What can hang from each mark
vibez: bule ninipov nozavol zozube
tikeve: tasur
tasur: tikeve zozube
godim: bule
tupi: fipo
nozavol: vibez
ninipov: vibez
pafup: zozube
bule: dulu godim
fipo: vibez
zozube: dekoza pafup tasur vibez
dulu: bule
bipeda: zozube

Every row comes from one small tree of marks. The marks that hang from a mark follow it in brackets, in alphabetical order. Every link used is in the known rows. Which tree was each row made from?
(in the rows, 100 means zero)
Known rows
tupi{fipo{vibez{bule ninipov zozube}}}: [101 89 76 152 111 115 143 87 82 55 119 116 91 123 105 90 99 111 100 58 115 91 71 97 85 146 79 108 80 75]
vibez{bule{dulu godim} ninipov nozavol}: [94 69 46 161 78 67 132 108 64 54 112 83 123 144 107 69 104 140 98 89 86 95 14 81 63 129 102 134 108 68]
bipeda{zozube{dekoza pafup tasur}}: [92 66 93 141 39 100 73 72 90 127 66 83 118 82 108 63 118 117 136 134 142 82 122 133 145 102 77 142 109 77]
bipeda{zozube{dekoza pafup}}: [94 74 96 132 51 102 81 82 86 111 73 95 116 92 118 68 113 106 132 124 134 82 119 120 137 95 80 129 117 83]
tasur{zozube{dekoza pafup vibez}}: [88 83 113 91 43 94 84 89 78 142 75 102 139 84 121 61 128 119 147 127 134 71 109 84 145 78 72 120 105 72]
vibez{bule ninipov zozube{pafup}}: [117 76 95 152 63 88 126 75 76 77 97 89 121 118 104 95 121 115 110 86 106 112 59 84 102 95 84 121 104 76]
tupi{fipo{vibez}}: [89 104 78 114 125 121 116 104 97 75 118 123 82 105 108 86 88 101 102 75 122 74 108 111 92 145 87 102 77 89]
tupi{fipo{vibez{nozavol}}}: [84 102 67 129 114 116 114 111 87 65 109 120 81 110 115 80 90 113 102 64 125 75 89 103 85 143 85 116 81 79]
fipo{vibez}: [94 100 92 101 109 99 99 109 98 86 107 117 90 105 93 88 91 98 110 91 109 88 109 108 93 127 90 105 88 83]
ninipov{vibez{bule{godim} nozavol}}: [99 82 64 128 99 88 127 100 77 70 103 96 116 126 96 80 89 116 94 106 105 86 61 106 73 105 95 144 93 86]
dulu{bule}: [99 99 93 95 113 104 110 115 92 91 109 103 100 111 100 93 97 97 111 120 92 97 95 95 84 107 109 108 98 97]
bule{dulu godim}: [99 85 82 104 114 77 104 116 103 77 130 96 96 127 109 91 93 105 103 117 88 92 83 106 98 121 110 118 97 100]
pafup{zozube{dekoza tasur vibez{ninipov}}}: [77 69 90 140 37 102 75 68 75 137 63 69 120 95 116 74 139 129 142 106 126 91 98 106 139 92 73 127 114 61]
tupi{fipo}: [95 103 86 113 117 122 117 97 99 88 111 109 91 99 115 97 96 102 93 83 114 85 99 105 99 121 96 97 88 104]
bipeda{zozube{dekoza tasur}}: [89 72 95 134 58 106 80 76 96 125 72 86 109 87 102 73 111 114 125 127 127 92 118 132 134 107 83 128 108 83]
tikeve{tasur{zozube{vibez{bule{dulu}}}}}: [91 81 110 78 81 99 117 94 92 136 94 104 154 104 94 62 114 129 116 146 100 80 77 67 127 93 89 92 86 80]
vibez{bule nozavol zozube}: [109 86 98 142 86 92 117 90 78 70 99 88 107 123 104 110 106 115 106 87 98 122 51 81 94 95 88 123 95 81]
fipo{vibez{bule ninipov}}: [96 87 70 135 90 94 126 96 74 75 104 108 114 117 85 73 97 116 106 80 104 89 66 95 71 139 86 105 94 68]
nozavol{vibez{bule ninipov}}: [98 85 67 120 69 108 143 93 76 73 99 97 107 128 93 95 101 97 104 102 101 87 59 89 64 118 86 107 100 78]
fipo{vibez{ninipov nozavol zozube{pafup}}}: [99 84 83 151 67 83 104 101 81 56 90 109 89 124 112 82 113 120 119 58 118 99 77 89 96 112 78 141 101 53]
tasur{tikeve zozube{dekoza pafup vibez}}: [81 78 126 84 26 96 81 85 83 158 60 100 147 77 110 50 130 144 140 148 128 70 109 81 168 76 66 118 83 64]
ninipov{vibez{nozavol zozube}}: [107 95 102 118 99 97 111 95 101 69 94 104 86 119 105 108 96 99 95 82 110 106 96 107 99 79 92 147 94 89]
fipo{vibez{bule{godim} ninipov}}: [95 79 60 138 96 84 129 103 74 68 113 107 112 129 91 68 97 121 106 87 97 87 58 96 69 146 89 109 95 69]
ninipov{vibez{bule{dulu godim}}}: [105 80 73 111 117 84 131 99 91 70 128 98 116 129 90 84 81 102 96 124 100 81 75 118 81 118 102 138 86 98]
tikeve{tasur{zozube{vibez{ninipov}}}}: [87 87 110 84 65 104 114 93 96 143 71 111 142 98 101 60 128 135 106 117 99 84 89 62 128 79 88 86 102 75]
fipo{vibez{nozavol}}: [88 98 79 117 97 93 96 115 87 74 97 112 89 112 100 82 93 112 111 79 112 89 89 99 84 125 88 120 92 71]
fipo{vibez{bule{dulu}}}: [97 88 79 115 112 89 115 105 85 71 127 107 110 119 86 82 83 103 116 106 107 84 78 106 81 146 90 113 81 78]
fipo{vibez{bule ninipov nozavol zozube}}: [101 82 77 159 80 87 126 96 70 50 99 104 101 133 98 86 105 123 109 60 104 108 48 82 76 125 79 127 95 54]
tasur{tikeve zozube{vibez{nozavol}}}: [73 88 116 80 49 100 89 100 82 142 63 98 132 95 112 64 116 143 115 128 104 90 85 66 140 79 78 106 83 65]
vibez{ninipov zozube}: [110 90 107 131 85 94 115 88 99 79 97 98 91 118 107 110 116 106 96 69 92 121 83 88 103 91 95 109 109 87]
tasur{zozube}: [95 95 117 91 89 102 110 102 97 115 92 114 120 92 103 75 102 109 102 115 104 90 101 91 113 96 90 98 101 93]
zozube{pafup tasur}: [100 85 94 117 67 92 82 85 98 119 87 85 112 83 95 84 114 115 118 119 126 91 107 117 121 103 89 129 91 87]
godim{bule{dulu}}: [96 93 82 96 113 98 106 110 96 80 133 104 99 114 102 91 91 95 117 125 91 95 93 97 80 115 119 119 98 93]

Write each row's tree
[97 87 124 95 75 103 114 95 110 133 75 121 140 84 87 56 120 137 107 133 110 75 105 85 134 88 85 100 95 87] -> tikeve{tasur{zozube{dekoza}}}
[91 81 120 84 48 99 93 88 95 154 66 110 152 82 105 51 135 137 134 142 126 66 108 74 155 72 76 109 96 73] -> tikeve{tasur{zozube{dekoza pafup vibez}}}
[82 71 89 109 43 105 61 74 82 145 68 73 116 92 121 76 119 103 142 134 134 91 120 114 149 90 79 124 106 75] -> bipeda{zozube{pafup tasur vibez}}
[111 87 94 132 96 96 127 86 85 65 98 97 105 124 95 105 94 105 97 90 109 106 71 101 88 88 88 146 89 86] -> ninipov{vibez{bule nozavol zozube}}
[82 81 102 106 32 89 81 95 68 131 66 98 138 90 128 55 129 132 147 116 136 72 90 76 137 76 70 134 108 60] -> tasur{zozube{dekoza pafup vibez{nozavol}}}
[113 77 99 123 58 104 124 81 83 73 101 97 103 120 102 108 112 90 135 122 127 88 84 100 107 100 69 135 89 78] -> nozavol{vibez{bule zozube{dekoza pafup}}}
[89 78 48 155 84 79 126 110 63 56 104 103 111 136 98 62 99 135 106 74 99 88 38 87 61 143 87 125 98 56] -> fipo{vibez{bule{godim} ninipov nozavol}}
[75 85 93 99 45 96 69 88 86 144 63 70 114 93 101 84 120 145 121 121 111 100 85 87 135 90 84 123 75 64] -> zozube{tasur{tikeve} vibez{nozavol}}
[107 74 128 130 44 89 80 70 107 121 74 86 110 83 92 90 129 137 128 128 128 101 112 114 162 89 73 144 74 75] -> vibez{zozube{dekoza pafup tasur{tikeve}}}
[83 68 81 131 24 99 77 76 69 126 62 83 124 101 132 63 131 114 146 109 133 82 104 99 140 85 76 126 127 63] -> bipeda{zozube{dekoza pafup vibez{ninipov}}}
[83 73 84 116 38 96 100 69 73 144 70 65 139 98 85 76 126 149 116 122 103 100 62 83 122 104 82 107 77 61] -> zozube{tasur{tikeve} vibez{bule ninipov}}
[81 81 89 113 33 88 96 98 64 121 66 96 136 102 129 55 129 133 128 96 120 82 72 64 118 78 78 123 115 56] -> tasur{zozube{pafup vibez{ninipov nozavol}}}
[107 80 126 117 59 93 84 75 111 118 81 85 103 90 92 99 121 126 114 126 115 111 109 109 154 89 80 132 73 82] -> vibez{zozube{pafup tasur{tikeve}}}
[82 68 94 135 49 106 80 63 69 142 73 65 133 93 106 79 130 123 151 131 129 91 90 109 140 98 69 125 99 68] -> pafup{zozube{dekoza tasur vibez{bule}}}
[105 85 77 111 111 93 130 93 88 82 113 100 117 119 89 86 87 103 93 118 102 85 81 115 82 108 97 128 89 99] -> ninipov{vibez{bule{godim}}}
[98 96 84 139 113 116 129 95 96 57 116 122 74 119 114 94 101 106 99 50 116 91 94 102 95 138 83 109 84 78] -> tupi{fipo{vibez{ninipov zozube}}}
[91 91 59 145 108 116 142 93 76 65 115 116 104 115 102 73 94 117 98 65 118 75 69 100 73 156 83 102 82 76] -> tupi{fipo{vibez{bule ninipov}}}
[100 85 108 120 75 97 101 83 108 94 77 92 94 105 87 98 103 127 95 106 114 106 100 116 123 84 84 157 71 79] -> ninipov{vibez{nozavol zozube{tasur{tikeve}}}}
[95 78 57 158 71 78 129 101 64 62 102 83 126 131 101 76 103 135 99 81 94 98 24 79 65 121 99 129 107 67] -> vibez{bule{dulu} ninipov nozavol}
[84 73 93 113 39 103 66 79 76 133 68 85 120 95 132 72 123 102 152 126 137 81 119 106 149 82 76 124 118 74] -> bipeda{zozube{dekoza pafup vibez}}
[79 84 129 77 44 101 88 89 89 157 65 102 139 83 105 60 123 141 128 141 114 79 106 79 157 81 72 104 82 70] -> tasur{tikeve zozube{dekoza vibez}}
[79 70 77 135 44 104 85 81 57 117 68 77 128 111 124 73 116 118 141 116 124 92 74 92 121 93 77 124 115 64] -> bipeda{zozube{dekoza vibez{bule nozavol}}}
[85 84 63 131 55 91 108 91 54 101 81 76 129 122 114 84 120 129 118 80 101 101 38 62 83 95 90 111 109 62] -> zozube{vibez{bule ninipov nozavol}}
[97 77 57 124 76 99 146 100 76 66 108 96 104 140 99 90 101 102 103 108 94 85 51 91 63 125 89 110 100 79] -> nozavol{vibez{bule{godim} ninipov}}
[109 71 121 138 58 94 106 64 95 115 84 80 123 94 76 95 119 141 118 131 112 111 79 106 139 103 75 129 68 76] -> vibez{bule zozube{dekoza tasur{tikeve}}}
[86 90 48 160 97 111 139 99 66 54 106 112 103 121 108 67 96 130 98 54 120 76 50 92 65 153 82 116 86 64] -> tupi{fipo{vibez{bule ninipov nozavol}}}
[88 85 131 96 56 100 103 92 100 135 70 112 134 79 91 56 113 144 109 139 110 80 105 93 145 93 77 109 82 79] -> tasur{tikeve zozube{dekoza}}
[113 84 104 137 67 88 109 85 93 80 92 96 99 113 114 101 123 109 108 76 107 112 87 90 114 86 88 122 109 80] -> vibez{ninipov zozube{pafup}}
[107 85 93 120 59 103 123 91 94 66 95 102 82 128 113 110 116 87 115 91 113 97 90 93 99 94 80 127 103 76] -> nozavol{vibez{ninipov zozube{pafup}}}
[82 71 80 132 67 99 103 80 63 105 94 73 129 123 121 82 119 111 130 107 103 97 64 87 112 101 84 110 112 69] -> pafup{zozube{vibez{bule{dulu} ninipov}}}
[107 90 103 129 84 94 107 90 98 71 88 104 91 113 104 101 104 109 107 84 121 97 99 111 107 79 86 158 96 83] -> ninipov{vibez{nozavol zozube{dekoza}}}
[100 90 74 124 92 97 125 93 78 77 93 97 119 114 90 85 89 112 95 98 112 88 69 104 74 99 92 139 92 86] -> ninipov{vibez{bule nozavol}}
[82 73 80 119 40 103 81 81 72 122 68 83 118 107 134 71 122 103 132 106 121 91 102 94 130 85 83 114 125 70] -> bipeda{zozube{pafup vibez{ninipov}}}
[75 78 71 128 47 104 86 91 67 110 65 81 108 119 134 76 117 113 121 88 109 101 80 84 112 88 88 114 127 64] -> bipeda{zozube{vibez{ninipov nozavol}}}
[100 79 95 131 49 88 78 79 94 123 79 85 119 76 94 74 123 127 134 121 139 80 110 122 131 103 81 143 95 80] -> zozube{dekoza pafup tasur}
[101 96 94 125 113 115 112 95 99 66 118 122 77 109 118 95 99 97 114 74 132 82 112 110 114 131 78 118 76 84] -> tupi{fipo{vibez{zozube{pafup}}}}
[84 79 97 95 55 101 87 73 81 152 77 67 135 91 84 86 117 137 122 142 107 100 79 91 133 101 82 106 67 73] -> zozube{tasur{tikeve} vibez{bule}}
[96 81 66 138 90 84 117 106 70 75 104 87 119 126 104 83 100 127 102 104 93 99 39 86 77 115 97 120 99 83] -> vibez{bule{godim} nozavol}
[108 81 119 109 71 97 97 72 114 108 82 94 103 94 85 94 107 116 105 125 124 96 123 127 142 83 80 154 69 86] -> ninipov{vibez{zozube{pafup tasur{tikeve}}}}
